What can hang from each mark:
S: L
H: B F
B: H
Q: B K M Y
L: S
Y: D Q
D: G Y
W: Y
N: L
G: D
M: Q
K: N Q
U: Y

Known rows, with every way that one mark hangs from another:
(K N): [-50  61  76  43  35  -8  41  -7  18  23  21  39  36 -21  74   0 -46  48
  47 -44 -14 -56  -7  34  79 -21   6  -4  16 -78   0   3]
(W (Y D Q)): [-44 -48  76  32  67   2  88 -11  62  -7  47   7  85  -6  52  32 -76  39
 -15 -15 -21 -55  25  40  68 -13 -16 -44  16 -67  -2  48]
(D G (Y (Q K))): [-16  22  53  66  50   8  82  18  18  24   0  29  21 -58   2   0 -19  24
 -13 -43   9 -71  32   3  12  31  34  -3  41 -44   6   7]
(Q (K N) M Y): [-73  35  66  44  20   5  22  13  13   8 -18  57 -13 -29  68   3 -22 -25
  16 -56 -46 -43  -1 -35  53 -17  11 -35  19 -38   8 -19]
(K (Q B (Y D))): [-63 -40  50  33  57  -9  75 -28  24 -36  28  19   3  -7   9  78 -10   0
 -27 -13 -43 -47 -10  15  46   0  31 -40   4 -37  16  55]
(Q M): [-16  42  46  67  57   3  66 -10  30  25  24  58  18 -10  57  14 -19   0
  24 -49 -39 -20   5   7  62 -21  -1 -26  48 -75  12  12]
(U Y): [-13  35  84  33  63  -7  75 -17  30  31   9  60  67  28  78   4 -31  30
  24 -18 -34 -71 -22  49  51   3  18  -6  44 -68  10   9]
(H B F): [ 13  64  43  62  65   5  43 -38  -6  32   4  28  31 -15  34   7 -15  30
  19 -18 -15 -48 -21  54  78  11  61 -21  73 -79   4 -18]
(K (N L) (Q (Y D))): [-116  -21   60   20   17    1   42  -42   17  -19   10   20   28  -34
   72   60  -56   23    4  -17  -41  -69  -23   60   69  -10   11  -33
   -6  -57  -12   66]
(U (Y D Q)): [-13  -8 103   8  72  -6 103  -8  58  19  13   7  81  12  65  52 -48  29
 -27 -12 -35 -59   2  44  34  -8 -15 -31 -11 -49  -1  57]
(Q (B H) M): [ 11  52  51  99  63  -1  59 -10  15 -19  18  37  18 -19  22  44 -20 -23
 -25 -30  -4 -14   5 -50  47 -27   0  -1  38 -88   9   7]
(W (Y (D G))): [-47 -75  65  68  63   6  64 -26  62 -21  58  54  76 -22  34 -12 -87  57
 -18  -2  12 -55  20   7  76  20  20 -30  27 -74  -7  44]
(M (Q (B H) (Y D))): [-19 -47  73  85  54 -12  42 -39  46  -6  45   1  41 -18   9  77 -36 -33
 -55 -31 -48 -30   4 -10  19 -14   6  10  24 -54   1  39]
(G (D (Y Q))): [-26  53  58  63  47  12  81   0  17  37 -11  28  45 -39  -4   8 -29   6
   8 -10  -1 -55  42  27  31  -1  26 -22  54 -75   6  29]
(U (Y D (Q M))): [ -7   0  91   7  71   1  97   0  62  19   4  14  71  16  72  63 -45  -5
 -38 -19 -46 -38  15  -1  29 -18 -35 -47 -14 -52   4  68]
(H F): [ -4  58  61  71  56   1  47 -11   8  43  12  39  27 -23  38  -8 -29  41
  32 -52 -26 -33 -11  67  68  -1  31 -25  48 -72  13  -8]
(Q M (Y D)): [-61 -40  67  62  61   8  39 -12  55  -3  37  43   1 -15  53  30 -32 -12
 -16 -21 -61  -8   4 -14  43 -25  -1 -46  18 -53   9  40]
(U (Y D)): [-23  -4  87  31  71   0  75 -23  52  20  30  49  71  24  71  17 -38  31
  -2 -16 -25 -54 -22  47  41   3   8 -29  21 -66   2  35]
(W Y): [-39  -4  56  64  56  -1  67 -17  36   3  40  61  70  12  64 -14 -62  49
  37 -26 -19 -63   6  40  91  -2  19 -23  63 -82   8   4]
(M (Q (B H) (K N))): [  5  68  72  68  18 -11  47 -13   1  12   7  18  54 -32  24  51 -27 -30
   5 -80  -8 -62   4 -15  37  -6  10  22  25 -60  -1 -28]
(W (Y (Q B K M))): [-19  15  53  53  50   5 104  32  24 -20  -9  40  31  -4  26  47 -29 -37
 -14 -55 -21 -47  37 -41  54 -16  -1 -51  42 -33  15   0]
(W (Y D)): [-50 -46  70  53  65   7  65 -26  57 -12  59  48  75   0  61   2 -67  44
   8 -10 -20 -47   5  38  79  -9  13 -43  44 -81   3  32]
(Q B K M (Y D)): [-51 -27  63  71  55   7  46  11  31 -36  12  50 -36 -15  21  48   1 -67
 -29 -38 -39 -14   0 -53  31 -16  25 -64  33 -19  14  15]
(U (Y Q)): [ -5  43  89  20  63 -13  99  -1  35  37  -9  20  76  22  73  33 -35  32
  -3 -19 -40 -79   3  51  36   2  -9 -12  15 -48   4  26]
(D Y): [-20  41  49  65  55   7  58 -11  27  27  39  56  22 -24  30 -12 -14  34
  42 -23 -16 -53 -12  42  51  -8  37   0  78 -89  12  13]
(Q (K N) Y): [-87  26  82  46  20  -6  16   9   6  12 -18  45   3 -29  68  -5 -20  12
  32 -45 -30 -67 -10  22  56  -8  29 -22  23 -34   9 -32]
(L S): [-30   7  55  67  41 -11  67 -28  16  29  48  56  20  -4  70 -11 -19  21
  43 -36 -12 -33  -2  42  68   3   4 -41  67 -87  25  23]
(K (N L)): [-69  55  62  61  25   0  37 -18   8  18   8  50  39 -35  91  12 -49  25
  55 -58  -3 -66 -16  74  88 -25   8  -9  51 -74 -12  23]
(Y D): [-35  -1  69  59  63   2  60 -24  45  11  55  36  34 -16  50  17 -30  34
   9 -29 -26 -38  -8  47  63 -10  13 -36  33 -70   1  29]
(B H): [-12  43  59  91  61  -7  50 -26  16  11  27  31  51 -24  44   6 -36  43
  -5 -18 -11 -53  -7  30  59  -8  11   9  39 -99   8  -9]
(D G Y): [-16  22  49  82  59  10  62 -14  28  27  38  59  29 -43  12 -22 -33  47
  11 -18   8 -53   4   7  42  27  42  13  66 -84   5  25]
(B (H F)): [  9  61  70  92  59   3  36 -22   5  23   6  19  46 -34  28  -1 -49  52
  -8 -27 -14 -32 -12  45  54  -5  26  -1  29 -95   8 -22]
(G (D Y)): [-30  53  49  90  48  15  52 -16  14  35  11  72  37 -26  -1 -22 -22   9
  28  -7   6 -47  21  27  44  11  50 -24  84 -94   9  13]
(Y D (Q (B H))): [ -2   6  84  75  69 -10  86 -12  34 -34  26 -23  50 -35   8  83 -34  13
 -64 -16   4 -36  17  -2  38 -27 -17 -12  -5 -66  -1  47]
(S L): [-29  24  46  89  46   2  53 -28  34  37  40  61  22 -19  68 -18 -27  28
  61 -49  -9 -40  -1  66  77 -26  18 -42  71 -98  14  20]

Rows:
[-65 -75  70  73  59  -1  42 -19  47   2  40  36  20 -37  28   2 -52  31
 -35 -14 -18 -41   8  -3  45  17  29 -18   9 -37  -5  43] => (Q (Y (D G)))
[-59 -66  38  41  56   4  67 -30  42 -19  20  32  13 -32  17  47 -43  15
 -47  -6 -49 -21  18 -43  36  24  10 -41 -29 -45   5  63] => (K (Q M (Y (D G))))
[-113   -5   71   74   -9   -4   27   -6  -10    9  -11   63   -8  -42
  102   -3  -33  -28   36  -48  -17  -66  -17   44   65   -5   18  -45
   68  -48   14   15] => (Q (K (N (L S))) Y)
[-30  68  45  12  42  -6  77 -10   6 -16   0  36  14 -13  37  69 -17 -12
  23 -54 -23 -36  -1 -31  74 -22  -5 -24 -14 -72  16  35] => (K N (Q B M))
[-31  -5  52  40  60   5  95   7  47   2  16  32  71   2  61  30 -65  11
   1 -39 -42 -45  38  -8  68 -25 -27 -36  26 -74   8  28] => (W (Y (Q M)))
[-32  77  83  35  28 -11  73  29   2  -1 -18   9  17 -29  34  54 -12 -12
  13 -72   3 -68  11  -1  52 -17   3 -18   6 -29   2  -3] => (Y (Q B (K N)))
[  1  48  56  46  65  -3 103  16  24   2   4  14   6 -10  25  73 -10 -40
 -12 -60 -24 -21  26 -28  45 -31 -19 -29  24 -48  10  34] => (Y (Q B M))
[ -6  13  56  65  63   4  88   9  29  27  19  20  42 -52   4   8 -41  45
  -9 -25   3 -59  29   3  26  17  20  15  36 -70   2  43] => (D G (Y Q))
[  5  47  93  22  69 -17 106   9  24  12 -14  19  61  26  46  60 -21  -2
 -12 -29 -20 -66  -3  21  40  -8  -5  -9  21 -38  10  33] => (U (Y (Q B)))
[  5  61  50 102  53   4  60   3   3 -19  -1  48  -2 -29  14  35  -3 -42
 -27 -41  -1 -30   1 -53  39 -13  15 -19  44 -61  15 -30] => (Q (B H) K M)
[ -2 -29  89  25  73   5 106   1  65  15   4  22  73 -13  50  52 -65   6
 -63 -20 -18 -34  30 -36  20  14 -25 -30 -32 -44  -9  77] => (U (Y (D G) (Q M)))
[-69  31  81  59  24  -9  28  22  -3  -9 -19  44 -18 -26  42  17  -9 -22
  17 -48 -13 -66 -10 -13  54 -11  36 -16  32 -17  10 -21] => (Q B (K N) Y)
[ -5  17  42  58  63  12  92  13  36  31  15  29  29 -51   8  21 -40   5
 -14 -37  -8 -32  37 -40  18   5  -3   1  25 -68   3  53] => (D G (Y (Q M)))
[-20   1  65  31  67   6  86  -4  55   8  35   2  32 -18  47  62 -34  -3
 -26 -41 -44 -14  28  -3  40 -30 -33 -54  -3 -58   2  55] => (Y D (Q M))
[-60 -29  61  61  49  14  36   1  41  -3  16  50 -20 -20  47  25 -14 -37
 -21 -36 -53 -19   3 -20  34  -8  16 -69  20 -27   9   6] => (Q K M (Y D))
[ -7 -27  98  24  73  -5 104  -8  58  20   9  12  83 -10  49  35 -61  43
 -50 -14  -5 -60  22  16  28  21  -7 -18 -26 -41 -10  66] => (U (Y (D G) Q))
[  0 -27  98  36  76  -9 113   5  49 -10   6  16  68  -6  21  63 -47  12
 -64 -14  15 -54  16 -14  24  20   0 -14 -24 -26  -5  77] => (U (Y (D G) (Q B)))
[-72  66  41  23  20  -4  59 -37  -5   7   3  39  51 -31  74  47 -44  39
  49 -53 -22 -87 -16  74  85  -4  10 -18  26 -78  -1  33] => (K (N L) Q)
[  9  67  59  80  54   0  89  20   6 -21 -20  10   8 -36  10  67  -6 -44
 -47 -50  -6 -35  25 -57  23 -19  -7 -18  22 -49  14 -10] => (Y (Q (B H) K M))
[-29  12  36  63  54  -9  66 -23   0 -35 -10  23   6 -13   7  77 -16 -16
 -46  -8 -51 -31   0 -55  37  -9   7  -8   3 -68  22  22] => (K (Q (B H) M Y))
[-34  73  70  29  27   3  65  30  13  18 -21  21  16 -37  60  38 -20 -16
  17 -73 -26 -46  26 -23  48 -26 -27 -41  -8 -41   1  -2] => (Y (Q (K N) M))
[ -47   59   59   60    0    1   36  -18    8   49   15   48   46  -43
   78   33  -29  -26   54 -103  -35  -77   -3   66   56   -1    8  -10
   65  -43  -19   -5] => (M (Q (K (N L))))
[-43  20  77  53  15 -11  34   1  11  26   6  27  10 -22  39  44 -11 -57
  20 -85 -47 -63   5  -9  31  -8  24   1  37 -11   6 -13] => (M (Q B (K N) Y))
[-79 -18  72   8  40 -12  49 -32  19 -32   7   8  13 -16  27  77 -30  14
  -9 -20 -30 -47 -12   0  59  -9  11 -29 -32 -43  10  58] => (K N (Q B (Y D)))
[-49  85  55  71  19  11  50  12  -9 -14 -15  74 -14 -44  62  40 -15 -67
  29 -82   8 -45  -6 -14  67 -26  10 -36  56 -43  -8   3] => (Q B (K (N L)) M)
[-66 -68  65  77  48   2  36  -2  37  -1  17  46 -10 -48  25   0 -30  17
 -42 -30  -9 -51  11  -2  33  32  44 -32  18 -14   3   8] => (Q K (Y (D G)))
[-11 -19  92  36  58  -1  97   4  44  12 -15  21  63 -20  39  34 -46  19
 -56 -24   0 -71  18   2  14  44   9 -34 -24 -17  -6  32] => (U (Y (D G) (Q K)))
[-41 -76  69  48  66   4  93  -9  65 -10  44  10  87 -32  35  23 -96  56
 -43 -11   2 -55  40   1  64  18  -4 -25   0 -54 -11  58] => (W (Y (D G) Q))
[-27 -25  66  59  57   1  83   3  34   5  15  12  26 -49  18  27 -34  26
 -47 -47   5 -53  36   7  32  30   9 -36  -1 -19  -5  24] => (Y (D G) (Q K))
[ -7  51  62  54  66  -1  96   8  21   0  19  16  20 -19   3  44  -8  -1
   6 -35  -5 -49   8  11  30 -20  14   2  56 -65  13  41] => (D (Y (Q B)))
[-15 -31  89  49  73  -2  80 -23  51  16  26  56  72  -1  56  12 -57  50
 -29  -4  -4 -54  -4  12  42  33  17 -12  -3 -59  -9  48] => (U (Y (D G)))
[-16   9  99  18  56  -1  97   1  44  10  -3  17  64   3  64  41 -28  11
 -36 -26 -28 -72   2  38  22  11  -3 -47   1 -24   4  18] => (U (Y D (Q K)))
[-25 -71  71  54  73  -1 107  -1  53 -32  38  10  73 -24  11  49 -78  26
 -51 -17  20 -50  41 -25  61   7   5 -24   3 -43 -10  70] => (W (Y (D G) (Q B)))
[ -8  47  50  47  61  15  87  10  34  29  13  27  21 -27  31  30 -23  -5
  12 -38 -37 -33  19 -11  30 -26  -9 -14  43 -79  14  39] => (D (Y (Q M)))
[ 12  54  62  75  66  -5  91   3  17 -13   0  -4  30 -23  12  73 -24 -26
 -49 -37 -13 -20  25 -44  33 -31 -32  -3   2 -72   9  25] => (Y (Q (B H) M))
[-50   4  40  41  51 -18  73 -25   1 -16   3  33  -4   1  13  58  -4   1
   0 -19 -45 -58 -12  16  50   4  33 -19  30 -43  25  24] => (K (Q B Y))
[ -3  11 102  19  63  -6 109  12  34  -8 -15  19  47  13  32  69 -14 -24
 -42 -34 -11 -67   3   9  16   3   9 -42   6 -13   6  30] => (U (Y D (Q B K)))
[-36   2  56  68  60  -2  51   6  21 -13  11  50 -15  -5  35  41  -5 -46
  -4 -35 -45 -16   1 -43  44 -29  17 -22  46 -42  11  20] => (Q B M Y)
[-42 -63  59  86  68   4  55   0  47 -28  30  46 -11 -29  11  41 -42 -38
 -59 -23 -12  -2  20 -75  34  -2  14 -30   3 -30   2  63] => (Q B M (Y (D G)))
[-27 -39  70  41  74   8 109   7  59 -35  31  18  55   1  32  71 -62 -22
 -30 -28 -19 -21  32 -39  59 -35 -28 -53  13 -54   2  66] => (W (Y D (Q B M)))
[-68  47  66  83   1  -4  57  -2 -18 -13  -5  75  -8 -34  80  19 -15 -43
  43 -69  29 -55 -15  26  72  -7  19 -43  78 -56  11  23] => (Q B (K (N (L S))))
[-53   6  48  74  42   6  38   8  20  10  -7  65 -20 -16  53   3  -6 -39
   4 -46 -61 -37   2 -15  40 -10  25 -44  49 -30  20 -23] => (Q K M Y)
[-26 -78  67  74  58  -8  56 -30  52   9  52  20  29 -27   4  58 -37 -27
 -42 -46 -32 -26  25 -22  24  20  25  -1  24 -19  -6  57] => (M (Q B (Y (D G))))
[-73 -39  70  64  46   2  36  -7  30  -1  24  42  -7 -25  41   6 -17  -3
 -15 -25 -42 -47  -8  30  42   3  36 -50  34 -25   6  -4] => (Q K (Y D))
[-41  71  77  56  28  -9  51   8  -1  -5  -4  48   0 -22  39  20  -8  -9
  40 -68  12 -60  -8   0  66 -12  27 -20  31 -45  10 -24] => (Q B (K N))
[ 25  40  58  84  55 -13  66 -33  19  18  42  13  64 -12  15  60 -22 -23
 -10 -51 -26 -41  13   5  34  -6   7  32  55 -77   6   7] => (M (Q (B H)))
[  1  23  54  71  67   0  99  19  23   8  12  23  26 -50 -16  35 -25  16
 -16 -28  25 -49  26 -22  26  14  26  15  41 -56   3  48] => (D G (Y (Q B)))
